What can hang from each mark:
gekolep: leforo
leforo: poget
kedin: toti
ralot: pote tovud
pote: femu ralot
tovud: femu kaga leforo veme
bamip: femu
femu: pote tovud
toti: bamip zavam

Each row was made from one small tree. The marks that hang from a mark follow it in brackets, in alphabetical order. Every link used is in the known rows. Write each row's tree.
Known rows:
toti[bamip]: [ 0.02 -0.09  1.08 -0.48 -0.17  0.85 -0.03 -0.13  0.39 -0.34 -0.53 -0.24
  0.27  0.16  0.08  0.28 -0.30  0.13  0.13 -1.04  0.00]
pote[femu ralot[tovud[veme]]]: [-2.32 -0.87 -1.26 -1.46 -0.27 -0.63 -0.34  1.07  0.57  0.78  0.12  1.06
  0.61 -0.59  0.64 -0.68 -1.08 -0.04  0.05 -1.85  0.79]
tovud[femu[pote] kaga]: [-2.18  0.21  0.35 -1.05 -0.16 -2.26  0.06  0.22  0.60 -1.06 -0.22 -0.31
  0.91  0.13 -1.96 -0.83 -0.30 -0.01 -0.46 -0.86 -0.22]
pote[femu[tovud[leforo veme]]]: [-3.61 -0.39 -0.52 -0.70 -0.10 -0.68 -0.67  0.76  0.86 -0.64 -0.89  0.45
  0.79 -0.50 -1.32 -1.23 -0.46  0.10 -1.09 -1.81  0.52]
bamip[femu[pote tovud[kaga veme]]]: [-2.10  0.60  0.39 -0.96  0.07 -2.62  0.07 -0.17  1.02 -1.40 -0.31 -0.52
  1.26 -0.18 -2.32 -3.10 -1.10 -0.15 -2.56 -3.15  0.33]
kedin[toti[bamip[femu[pote]] zavam]]: [ 0.25  0.09  1.07 -1.50 -0.87 -1.21 -0.10  0.31  0.88 -0.99 -1.49 -0.48
  1.13 -0.86  0.43 -0.33 -0.26 -0.01 -1.02 -3.08  0.03]
pote[femu ralot]: [-0.39 -0.87 -1.47 -0.94 -0.66  0.87 -0.35  0.60  0.01  0.99  0.95  0.56
  0.14  0.18  0.92  0.23 -0.44  0.16  0.86 -0.51  0.58]
pote[femu ralot[tovud[leforo]]]: [-3.66 -0.76 -0.47 -1.23 -0.38 -1.09 -0.56  1.25  0.45  0.03 -0.51  0.94
  0.30 -0.91  0.85 -0.39 -0.46  0.21  0.71 -1.71  1.07]
toti[zavam]: [-0.24 -0.02  0.28 -0.30 -0.07 -1.72  0.04  0.11 -0.02  0.04 -0.96 -0.27
  0.51  0.10  0.22  0.69  0.05 -0.03  0.54 -0.61 -0.59]
kedin[toti[bamip[femu[pote[ralot] tovud]] zavam]]: [-0.44 -0.21  0.43 -2.28 -0.65 -0.72 -0.08  0.76  1.12 -0.75 -1.62 -0.21
  1.48 -1.01  0.52 -1.32 -0.74  0.03 -1.27 -4.71  1.10]
femu[pote[ralot[tovud[veme]]]]: [-2.50  0.16 -0.26 -1.26  0.35 -2.22 -0.19  1.01  0.63  0.18 -0.48  0.53
  0.29 -0.74  0.15 -1.48 -1.05 -0.05 -1.57 -1.81  1.05]
toti[bamip[femu] zavam]: [ 0.19 -0.21  1.41 -1.04 -0.60 -0.81  0.01 -0.38  0.41 -0.94 -1.13 -0.86
  1.12 -0.01  0.15 -0.04 -0.57  0.05  0.55 -2.98 -0.14]
leforo[poget]: [-0.10  0.08 -0.71 -0.78 -0.40  0.35 -0.23 -0.30  0.37 -0.11  0.04  0.23
 -0.23 -0.39  1.13 -0.61  0.19  0.03  0.16  0.03 -0.22]
pote[femu ralot[tovud[leforo[poget] veme]]]: [-4.62 -0.76 -1.36 -1.98 -0.76 -1.12 -0.98  1.10  1.19  0.16 -0.74  1.37
  0.28 -1.23  1.30 -1.45 -0.61  0.11  0.18 -1.81  0.76]
tovud[femu leforo veme]: [-4.03 -0.41  0.25 -0.48 -0.24 -1.08 -0.66  0.80  0.86 -0.93 -1.25  0.33
  0.72 -0.43 -2.12 -0.69 -0.14 -0.08 -0.17 -0.67  0.32]
femu[tovud[kaga veme]]: [-2.27  0.08  0.33 -0.41  0.23 -1.86  0.13  0.03  0.97 -0.38 -0.73  0.13
  1.02  0.23 -1.93 -1.73 -0.66 -0.19 -1.14 -1.55 -0.28]
gekolep[leforo[poget]]: [-0.04  0.20 -1.10 -1.09 -0.71  2.10 -0.29  0.07  0.22 -0.32 -0.86  0.25
 -0.79  0.03  1.66 -0.18  0.56 -0.14  0.55  0.56  0.01]
tovud[femu]: [-0.88 -0.37 -0.26 -0.75 -0.16  0.24 -0.11  0.28  0.22 -0.60 -0.15  0.02
  0.59 -0.27 -0.99 -0.07 -0.04 -0.06  0.57 -0.45  0.19]
ralot[pote tovud[femu leforo]]: [-5.19  0.29  0.92 -1.18  0.45 -4.37 -0.33  0.80  0.67 -1.72 -2.19  0.43
  0.63 -1.50 -0.69 -0.93 -0.29  0.09 -0.14 -2.24  0.69]
tovud[femu kaga leforo[poget]]: [-4.26 -0.20  0.25 -1.21 -0.90 -1.74 -0.54  0.06  1.21 -1.36 -1.16  0.28
  0.66 -0.34 -1.15 -1.14  0.31  0.04  0.94 -0.50 -0.41]
ralot[pote[femu] tovud[kaga veme]]: [-3.94  0.17  0.18 -1.24  0.09 -5.14 -0.04  0.36  0.95 -0.20 -0.86  0.76
  0.98 -0.52 -0.28 -1.06 -1.09 -0.07 -0.68 -2.28 -0.52]

Which tree is each row?
[-3.29 -0.64  0.07 -1.73 -0.20 -2.14  0.12  0.84  0.74 -0.33 -0.56  0.61
  1.15 -0.42 -0.83 -0.90 -0.75 -0.13  1.28 -1.89  0.49]
pote[ralot[tovud[femu kaga]]]
[-7.07  0.32  1.42 -1.18  0.26 -6.41 -0.30  0.71  1.43 -1.51 -2.59  0.62
  1.27 -0.94 -2.13 -1.75 -0.73 -0.09 -0.61 -2.48 -0.04]
ralot[pote tovud[femu kaga leforo veme]]
[-3.79  0.25 -0.72 -1.81 -0.47 -1.29 -0.85  0.41  1.37 -1.26 -0.76  0.11
  0.51 -1.11 -0.26 -3.68 -0.79  0.12 -2.29 -3.27  1.61]
bamip[femu[pote[ralot] tovud[leforo[poget] veme]]]
[-5.58 -0.23  0.19 -1.41 -0.55 -3.20 -0.58  0.67  1.59 -0.14 -1.44  1.11
  0.48 -0.72  0.22 -2.10 -0.52 -0.04  0.07 -1.56  0.20]
pote[ralot[tovud[kaga leforo[poget] veme]]]
[-3.92  0.37 -0.05 -1.81 -0.68 -2.26 -0.44  0.04  1.36 -1.49 -0.56 -0.12
  0.68 -0.64 -0.40 -3.56 -0.52  0.21 -1.29 -3.17  1.08]
bamip[femu[pote[ralot] tovud[kaga leforo[poget]]]]
[-7.16  0.37  0.73 -1.89 -0.15 -5.98 -0.51  0.43  1.79 -1.67 -2.54  0.82
  1.01 -1.34 -1.01 -2.33 -0.56 -0.06 -0.39 -2.40 -0.25]
ralot[pote tovud[femu kaga leforo[poget] veme]]
[-6.36  0.33  0.54 -2.08 -0.31 -4.30 -0.56  0.77  1.80 -1.91 -1.93  0.51
  1.02 -1.25 -1.58 -2.64 -0.46 -0.07 -1.13 -2.11 -0.02]
ralot[tovud[femu[pote] kaga leforo[poget] veme]]
[-3.24 -0.83 -0.65 -1.51 -0.44 -2.28 -0.18  0.87  0.92  0.69  0.01  1.05
  1.02 -0.10 -0.10 -0.93 -1.17 -0.10  0.35 -1.88  0.10]
pote[femu ralot[tovud[kaga veme]]]
[-0.21  0.59 -0.06 -0.97  0.26 -0.60  0.05 -0.12  0.30 -1.55  0.08 -0.74
  0.70 -0.70 -0.85 -2.34 -0.65  0.04 -2.13 -2.90  1.06]
bamip[femu[pote tovud]]
[-2.76  0.09  1.25 -2.08 -0.41 -3.29  0.00  0.15  1.48 -0.99 -1.52 -0.71
  2.01  0.24 -1.44 -2.30 -1.62  0.01 -1.39 -5.07  0.35]
toti[bamip[femu[pote[ralot] tovud[kaga veme]]] zavam]
[-5.12 -0.25  0.18 -1.23 -0.88 -2.31 -0.69  0.27  1.61 -1.15 -1.43  0.47
  0.86 -0.34 -1.77 -1.61 -0.02 -0.10  0.33 -0.65 -0.50]
tovud[femu kaga leforo[poget] veme]
[-0.82 -0.25  0.53 -2.11 -0.61 -0.12 -0.12  0.93  1.05 -0.72 -0.78  0.41
  0.80 -1.64  1.21 -1.53 -0.87 -0.02 -1.12 -3.90  1.56]
kedin[toti[bamip[femu[pote[ralot[tovud]]]]]]
[-6.36 -0.69  0.59 -1.42 -0.29 -3.54 -0.44  1.25  1.41 -0.64 -1.66  0.90
  1.27 -0.59 -1.93 -1.60 -0.77 -0.13  0.49 -2.09  0.57]
pote[ralot[tovud[femu kaga leforo veme]]]
[-5.75  0.35  0.27 -1.71 -0.36 -4.08 -0.58  0.81  1.63 -0.54 -1.44  0.81
  0.35 -0.85  0.05 -2.66 -0.65  0.05 -1.20 -1.90  0.37]
femu[pote[ralot[tovud[kaga leforo[poget] veme]]]]
[-2.96  0.27  0.29 -1.42  0.52 -3.51  0.04  0.48  0.40 -1.21 -1.35  0.35
  0.74 -1.22 -0.26 -0.76 -0.56 -0.05 -0.06 -2.21  0.48]
ralot[pote tovud[femu]]
[-4.82  0.30 -0.18 -1.87 -0.65 -2.70 -0.66  0.22  1.71 -1.28 -0.93  0.06
  0.89 -0.62 -1.04 -4.05 -0.88  0.07 -2.01 -3.37  0.93]
bamip[femu[pote[ralot] tovud[kaga leforo[poget] veme]]]
[-4.36  0.22 -0.35 -1.53 -0.47 -1.68 -0.92  0.62  1.26 -1.45 -1.21  0.21
  0.39 -0.92 -1.15 -1.78 -0.02  0.07 -1.32 -0.96  0.33]
tovud[femu[pote] leforo[poget] veme]
